Each row comes from the steps of one walk. Every step used is in the known rows, and no mark comes twice. Write the walk behind each row, first mark first.
In the rows, 128 means zero.
Known rows:
mimo-gezun: [150 174 129 109 150 117 94 174 129 170 130 151 141 132 58 189 117 123 111 95 138 101 140 145 155 127 176 143 153 122 140 95 134 115 91 164 111 89 141 125 122]
tukagap-tefid-sile-tobetez: [190 104 143 111 120 144 106 118 99 138 142 119 98 201 172 135 135 182 122 147 171 123 164 146 115 135 95 121 149 138 120 167 118 139 98 166 103 97 155 112 174]
sofi-tukagap-tefid-sile-tobetez-mula: [124 110 133 119 107 125 86 118 83 95 138 110 68 168 167 88 116 156 153 172 145 144 150 120 105 168 93 122 121 120 98 192 105 123 95 169 118 52 163 83 172]
sofi-mula-tobetez-tukagap-tefid: [88 114 159 132 140 126 178 97 73 101 107 156 141 121 140 87 114 131 85 123 128 119 89 180 150 119 168 180 112 124 184 107 129 119 104 70 125 198 109 166 92]
sofi-tukagap: [146 152 140 120 84 99 94 150 146 121 126 125 145 163 86 183 134 122 116 108 119 136 86 117 152 186 123 120 144 137 157 126 100 92 101 154 139 98 165 136 102]
tukagap-tefid-sile: [147 94 139 149 116 134 117 140 112 145 151 136 110 170 157 142 142 142 107 137 160 126 164 146 146 142 124 141 157 136 112 142 112 123 90 129 106 131 165 123 142]
mimo-tobetez-mula: [103 133 103 97 148 147 129 127 78 202 138 127 126 127 69 125 85 105 119 89 119 128 152 159 101 101 175 100 133 127 120 156 130 168 166 173 162 77 89 91 123]
tobetez-sile: [139 102 144 147 141 125 123 110 101 156 152 142 133 159 111 175 148 138 125 98 130 104 160 117 138 136 151 120 157 124 139 100 116 138 170 130 135 150 136 159 135]
tobetez-mula-sofi-tukagap-tefid-sile: [86 89 108 150 123 138 82 168 109 83 145 86 82 125 161 53 149 99 156 184 141 166 167 111 127 170 96 132 113 104 89 175 111 120 110 104 126 122 172 93 133]
sofi-tukagap-tefid-sile: [137 106 160 143 81 109 87 149 131 89 133 130 111 179 165 152 157 136 120 156 138 141 121 123 155 196 98 135 147 140 101 142 103 91 76 130 113 117 182 107 133]
mula-sofi-tukagap: [160 136 124 134 101 132 77 176 164 100 124 84 151 146 101 141 159 104 140 134 132 152 86 99 145 172 107 122 132 120 150 138 109 97 128 124 144 132 155 136 102]
sofi-mula-tobetez-sile: [127 83 150 163 109 161 111 64 86 116 126 166 178 91 154 138 154 119 115 67 130 115 145 105 167 118 199 125 134 105 183 31 127 113 161 79 143 170 128 162 117]
tefid-tukagap-sofi-mula: [112 185 112 140 106 115 165 95 196 153 109 140 167 44 105 127 120 99 117 101 93 128 59 120 156 94 156 108 134 142 112 108 147 86 153 150 145 167 153 107 119]
sile-tobetez-mula: [141 146 85 102 143 137 123 107 84 177 135 112 107 157 84 98 86 155 134 111 143 116 148 143 95 98 142 107 127 105 166 179 116 152 128 189 137 68 113 123 152]
vavod-tobetez-mula-sofi: [91 133 62 156 167 166 138 173 115 157 170 97 133 77 58 80 97 90 176 125 124 173 166 132 116 75 163 148 110 99 143 146 136 176 146 96 124 107 59 137 108]
sile-tefid-tukagap: [156 166 87 105 127 107 154 170 200 123 130 139 122 149 167 151 62 163 111 82 127 128 120 143 157 110 113 132 133 171 171 153 154 146 86 144 140 132 101 112 109]
tukagap-sofi: [148 151 117 133 119 103 123 118 149 192 110 134 150 101 64 173 133 112 102 145 116 110 99 138 146 119 112 126 149 111 92 131 117 97 128 149 120 117 151 137 115]
tefid-tukagap-sofi-mula-tobetez-vavod: [59 160 129 140 90 124 112 112 150 113 103 150 177 18 166 58 118 77 104 141 90 126 98 77 135 109 181 129 123 150 101 48 150 90 104 124 134 167 115 116 142]
sile-tefid-tukagap-tobetez: [157 141 99 100 104 121 157 157 210 93 148 134 105 172 187 114 91 168 105 110 153 134 96 147 119 119 85 120 126 160 151 145 133 163 88 144 118 116 149 142 102]
sofi-mula-tobetez-sile-tefid-tukagap: [119 110 119 141 121 146 144 95 154 70 126 175 155 81 244 112 92 159 129 53 121 122 141 105 170 100 157 131 115 145 178 60 173 145 127 75 157 179 89 124 117]
tukagap-sofi-mula-tobetez-vavod: [95 133 141 136 90 143 77 94 110 132 98 156 189 31 122 85 147 82 108 151 93 121 116 94 144 119 175 137 127 105 129 50 129 81 119 125 133 150 126 146 126]
tobetez-vavod: [117 135 128 109 122 128 90 175 104 150 149 130 149 161 108 129 130 120 113 134 122 118 158 115 119 152 172 136 154 145 163 111 103 129 111 179 132 133 123 148 134]
vavod-tobetez-mula: [85 144 74 146 147 136 151 144 104 174 172 139 127 102 44 119 69 106 152 106 110 154 161 148 123 84 185 157 124 112 146 133 132 165 122 130 116 83 64 132 115]
vavod-tobetez-tukagap: [105 158 135 133 181 107 197 148 116 150 132 132 128 143 53 183 96 125 139 104 110 132 134 171 120 98 166 178 111 140 170 128 139 147 111 95 111 140 42 141 119]
sile-tefid-tukagap-sofi-mula: [145 193 92 118 118 112 164 113 220 121 97 154 157 50 146 131 90 136 130 99 90 130 77 132 177 95 107 120 118 145 127 134 172 106 143 141 149 159 127 98 100]
tefid-sile: [167 114 132 146 112 129 91 125 137 160 128 128 133 165 127 185 160 118 119 87 145 119 176 126 149 123 163 97 153 131 162 119 120 105 89 132 127 123 167 102 155]
vavod-tobetez: [150 145 112 152 126 137 148 153 140 171 158 140 157 123 61 186 104 121 139 95 119 152 138 144 143 105 161 155 140 138 154 114 135 139 113 126 113 98 75 147 108]
mula-sofi-tukagap-tobetez-sile-tefid: [173 76 139 130 108 158 99 152 167 34 134 109 115 170 204 118 184 156 169 158 153 143 128 94 127 193 24 122 109 106 117 138 116 152 172 96 131 129 170 172 96]
vavod-tobetez-tukagap-sofi-mula: [86 178 146 145 169 116 209 92 145 150 95 145 163 40 38 170 125 96 166 115 77 134 103 160 146 83 158 166 99 112 127 113 156 105 171 92 121 173 68 130 110]
tobetez-tukagap: [123 149 145 106 165 94 169 138 111 160 115 122 119 180 82 175 118 132 104 105 129 101 119 169 123 123 158 142 125 137 191 146 119 127 114 121 131 164 111 146 118]
tobetez-mula: [100 138 82 125 138 122 125 124 93 187 147 124 123 129 68 106 89 112 120 106 120 122 144 150 132 108 180 126 137 110 160 160 106 143 119 151 137 101 134 129 114]
sofi-tukagap-tobetez-mula: [94 118 112 128 74 115 107 120 126 108 135 115 104 160 103 88 138 104 121 156 133 143 85 129 96 172 124 114 120 105 131 160 81 132 113 156 121 55 199 151 102]

Which walk is each row?
[112 126 50 115 140 152 155 172 181 85 153 96 81 129 182 14 86 132 148 144 149 155 136 134 93 99 88 115 97 124 137 188 139 192 118 122 130 122 127 129 99]	sile-tefid-tukagap-tobetez-mula-sofi
[129 100 111 116 140 142 117 111 61 147 150 115 74 165 154 76 106 161 132 155 160 130 190 150 98 114 120 119 135 113 110 189 118 154 105 172 111 76 143 95 180]	tukagap-tefid-sile-tobetez-mula
[93 137 87 138 123 133 90 170 128 112 132 81 120 115 87 67 129 92 153 144 125 159 117 106 129 160 126 116 109 95 137 163 107 119 138 128 153 113 148 118 102]	tobetez-mula-sofi-tukagap
[146 95 143 155 99 138 73 178 143 66 136 90 112 157 177 119 182 123 142 177 150 160 132 104 143 196 76 131 134 127 90 150 113 103 108 96 120 145 181 108 126]	mula-sofi-tukagap-tefid-sile
[117 183 107 131 122 84 150 128 187 166 122 129 130 81 102 137 107 109 101 135 105 118 76 121 138 106 117 109 142 154 76 127 144 94 114 142 123 128 135 109 130]	tefid-tukagap-sofi
[146 99 169 112 158 155 134 112 81 182 147 143 138 155 116 193 149 134 130 80 131 108 167 127 112 127 154 93 148 144 100 95 138 161 207 147 158 117 94 115 138]	mimo-tobetez-sile
[113 117 124 151 137 96 143 103 162 105 102 172 122 67 213 129 96 150 110 136 107 109 131 104 156 98 77 135 117 139 63 92 176 137 102 58 125 134 86 120 131]	mula-tobetez-sile-tefid-tukagap-sofi
[101 165 121 155 87 119 133 76 177 126 92 157 178 17 138 98 114 90 92 107 100 130 60 111 159 85 171 112 128 131 110 65 156 80 103 95 134 154 133 111 117]	tefid-tukagap-sofi-mula-tobetez
[111 101 187 99 181 130 173 134 72 142 116 128 95 183 154 166 137 134 106 133 142 113 166 177 105 124 127 127 120 168 90 158 144 144 137 114 132 149 94 73 158]	mimo-tobetez-tukagap-tefid-sile
[148 162 117 136 109 127 128 82 153 176 98 143 183 55 62 154 151 97 124 108 98 123 85 134 171 112 148 112 145 105 129 112 125 76 173 147 139 155 173 136 104]	tukagap-sofi-mula
[124 107 142 112 75 148 56 192 147 57 147 78 128 169 147 66 200 92 141 202 142 156 107 70 78 213 96 117 121 126 125 118 83 126 127 154 121 120 183 166 114]	mula-sofi-tukagap-tobetez-vavod
[125 145 164 75 179 120 176 129 92 179 100 121 128 178 76 187 117 119 108 93 125 107 122 179 97 112 153 110 122 159 145 150 142 145 155 141 154 138 70 99 128]	mimo-tobetez-tukagap
[151 139 157 85 177 106 191 130 75 135 128 116 87 216 117 122 100 188 107 159 150 104 110 184 93 130 93 161 117 142 142 192 120 154 114 151 110 138 103 154 145]	sile-tobetez-tukagap-tefid
[139 87 93 124 161 176 105 135 78 121 155 81 73 153 165 33 138 149 162 178 173 146 207 130 88 106 97 115 119 97 103 200 125 164 125 139 119 107 140 98 175]	tukagap-tefid-sile-tobetez-mula-sofi
[112 95 150 173 112 137 116 35 105 140 97 171 179 32 134 134 172 102 120 115 108 108 115 99 171 103 162 123 134 86 105 43 136 88 179 75 135 167 143 155 121]	tukagap-sofi-mula-tobetez-sile
[122 106 117 145 134 122 138 129 150 88 134 170 119 123 237 132 79 164 106 88 133 115 157 113 146 111 116 138 124 157 145 82 169 157 80 64 138 139 75 134 124]	mula-tobetez-sile-tefid-tukagap
[153 101 156 104 129 149 77 153 77 117 156 125 97 188 193 97 143 174 133 179 157 119 206 108 89 151 109 131 147 152 117 145 114 144 92 195 106 110 137 115 201]	tukagap-tefid-sile-tobetez-vavod
[103 122 133 133 87 161 75 118 92 116 124 151 192 92 143 81 138 94 105 104 114 124 141 102 141 131 218 134 137 129 199 47 116 108 108 129 141 161 117 158 121]	sofi-mula-tobetez-vavod
[124 105 136 108 97 140 88 150 116 131 161 123 127 184 127 94 158 118 109 164 144 119 137 112 83 156 142 132 147 136 142 108 83 143 119 181 109 120 168 180 136]	tukagap-tobetez-vavod
[193 104 147 123 105 151 73 159 134 64 128 75 92 180 191 108 175 159 158 183 172 156 134 97 111 185 53 116 119 128 100 177 118 114 111 141 121 102 173 102 164]	mula-sofi-tukagap-tefid-sile-tobetez
[142 187 91 113 132 86 161 146 215 134 108 145 124 86 147 147 70 148 114 129 104 120 92 133 160 104 70 132 130 156 97 163 165 121 97 135 130 128 108 101 109]	sile-tefid-tukagap-sofi
[127 137 110 147 165 128 185 163 177 98 173 166 119 112 179 170 66 172 174 78 105 145 170 119 137 93 117 160 114 172 126 101 182 181 134 87 125 132 25 125 130]	vavod-tobetez-sile-tefid-tukagap
[170 71 126 123 128 141 140 113 131 105 149 153 112 194 182 147 149 170 132 114 157 110 153 143 130 144 73 132 132 116 149 127 117 178 157 120 116 122 154 183 104]	tukagap-tobetez-sile-tefid
[96 138 148 136 150 78 149 92 111 155 65 141 131 97 86 151 120 100 80 159 111 95 86 153 138 101 127 146 111 107 113 113 142 96 75 67 109 142 98 140 115]	mula-tobetez-tukagap-sofi
[123 139 152 81 132 154 95 171 90 176 139 131 150 154 106 141 127 113 116 119 124 122 167 118 91 143 170 110 148 169 115 104 124 156 156 195 155 109 88 108 141]	mimo-tobetez-vavod
[165 142 163 101 170 96 144 80 124 156 65 101 94 144 113 189 154 141 137 152 134 92 149 139 98 97 93 104 116 119 111 173 141 95 111 131 118 127 128 76 205]	tefid-sile-tobetez-tukagap-sofi
[110 167 177 89 169 120 193 82 118 185 63 134 163 67 58 185 140 94 132 106 87 110 84 161 119 101 152 110 111 129 102 129 158 110 214 137 161 172 96 91 117]	mimo-tobetez-tukagap-sofi-mula
[144 71 156 151 102 151 97 135 141 64 149 94 118 165 158 111 222 115 154 163 155 141 106 79 98 195 81 107 121 101 106 105 93 130 183 103 126 131 192 168 119]	mula-sofi-tukagap-tobetez-sile
[163 102 88 120 157 177 79 125 105 148 130 71 99 133 141 72 144 125 174 126 165 136 218 110 91 92 137 78 114 92 146 182 125 151 129 141 138 98 128 79 188]	tefid-sile-tobetez-mula-sofi
[127 107 136 171 152 145 151 137 111 150 176 152 141 118 97 193 127 136 159 93 119 134 174 115 131 108 158 154 138 129 134 77 140 152 168 100 112 119 64 162 130]	vavod-tobetez-sile
[126 123 101 110 131 148 104 158 91 81 148 77 84 151 126 28 112 149 161 198 145 161 107 119 94 162 70 136 107 105 99 205 105 157 141 158 125 80 138 130 122]	sile-tobetez-mula-sofi-tukagap-tefid
[133 142 130 152 82 136 111 58 137 154 83 156 192 31 97 127 141 88 100 115 110 123 76 125 176 103 161 118 130 93 132 67 132 78 129 98 133 141 152 143 101]	tukagap-sofi-mula-tobetez
[163 109 132 130 73 148 84 163 174 81 139 82 138 162 120 109 196 108 132 164 154 155 65 102 107 188 86 107 120 112 131 139 89 117 133 127 123 114 201 168 94]	mula-sofi-tukagap-tobetez
[135 83 173 142 78 121 107 111 128 83 145 133 117 185 147 156 195 135 132 143 147 122 95 98 105 201 98 117 133 117 112 100 93 119 164 128 115 106 201 169 120]	sofi-tukagap-tobetez-sile
[152 179 150 87 164 111 178 60 124 158 62 118 143 102 75 153 138 141 140 126 109 103 85 150 113 96 120 118 102 107 153 151 141 97 181 160 137 155 126 122 149]	sile-tobetez-tukagap-sofi-mula
[116 149 110 155 171 109 193 141 190 118 145 167 118 55 158 172 77 157 173 127 83 138 149 115 142 84 70 153 110 156 46 110 191 158 150 84 112 119 46 114 133]	vavod-tobetez-sile-tefid-tukagap-sofi
[129 134 146 128 85 95 113 161 127 101 144 136 128 177 121 139 125 141 103 164 126 141 62 140 151 200 91 162 148 143 105 150 95 111 98 150 119 108 172 150 90]	sofi-tukagap-tefid
[143 124 124 148 82 154 102 83 121 137 109 152 191 96 114 130 130 108 94 65 133 130 104 131 173 108 207 123 139 110 208 66 120 100 114 112 139 148 135 154 96]	sofi-mula-tobetez
[85 143 78 158 129 149 112 184 138 109 151 91 129 81 64 89 109 80 192 144 105 188 128 103 120 132 138 150 96 104 128 148 126 146 133 99 132 88 83 121 102]	vavod-tobetez-mula-sofi-tukagap
[112 97 141 140 116 129 164 116 149 115 173 129 103 162 180 119 155 136 112 119 148 114 117 110 89 128 134 105 137 155 104 96 122 150 153 128 111 142 163 156 145]	tefid-tukagap-tobetez-sile
[153 149 172 106 161 117 152 50 127 143 50 114 126 100 121 175 170 133 160 112 120 99 139 129 115 86 136 93 107 107 143 150 147 76 156 136 132 158 149 78 191]	tefid-sile-tobetez-tukagap-sofi-mula
[107 103 165 126 169 103 163 136 92 124 126 124 86 196 150 155 141 140 109 149 143 110 164 172 123 132 127 160 129 144 132 158 120 125 90 92 110 176 133 116 151]	tobetez-tukagap-tefid-sile
[125 144 118 137 158 87 170 125 185 119 122 156 112 88 178 161 102 158 132 127 102 109 133 111 156 108 67 129 124 149 64 129 166 139 149 108 139 148 105 112 131]	tobetez-sile-tefid-tukagap-sofi
[102 127 150 111 176 97 197 155 86 138 138 134 101 189 103 128 108 153 93 154 132 108 103 193 127 137 120 178 127 142 138 166 116 145 113 117 112 175 116 160 105]	tobetez-tukagap-tefid
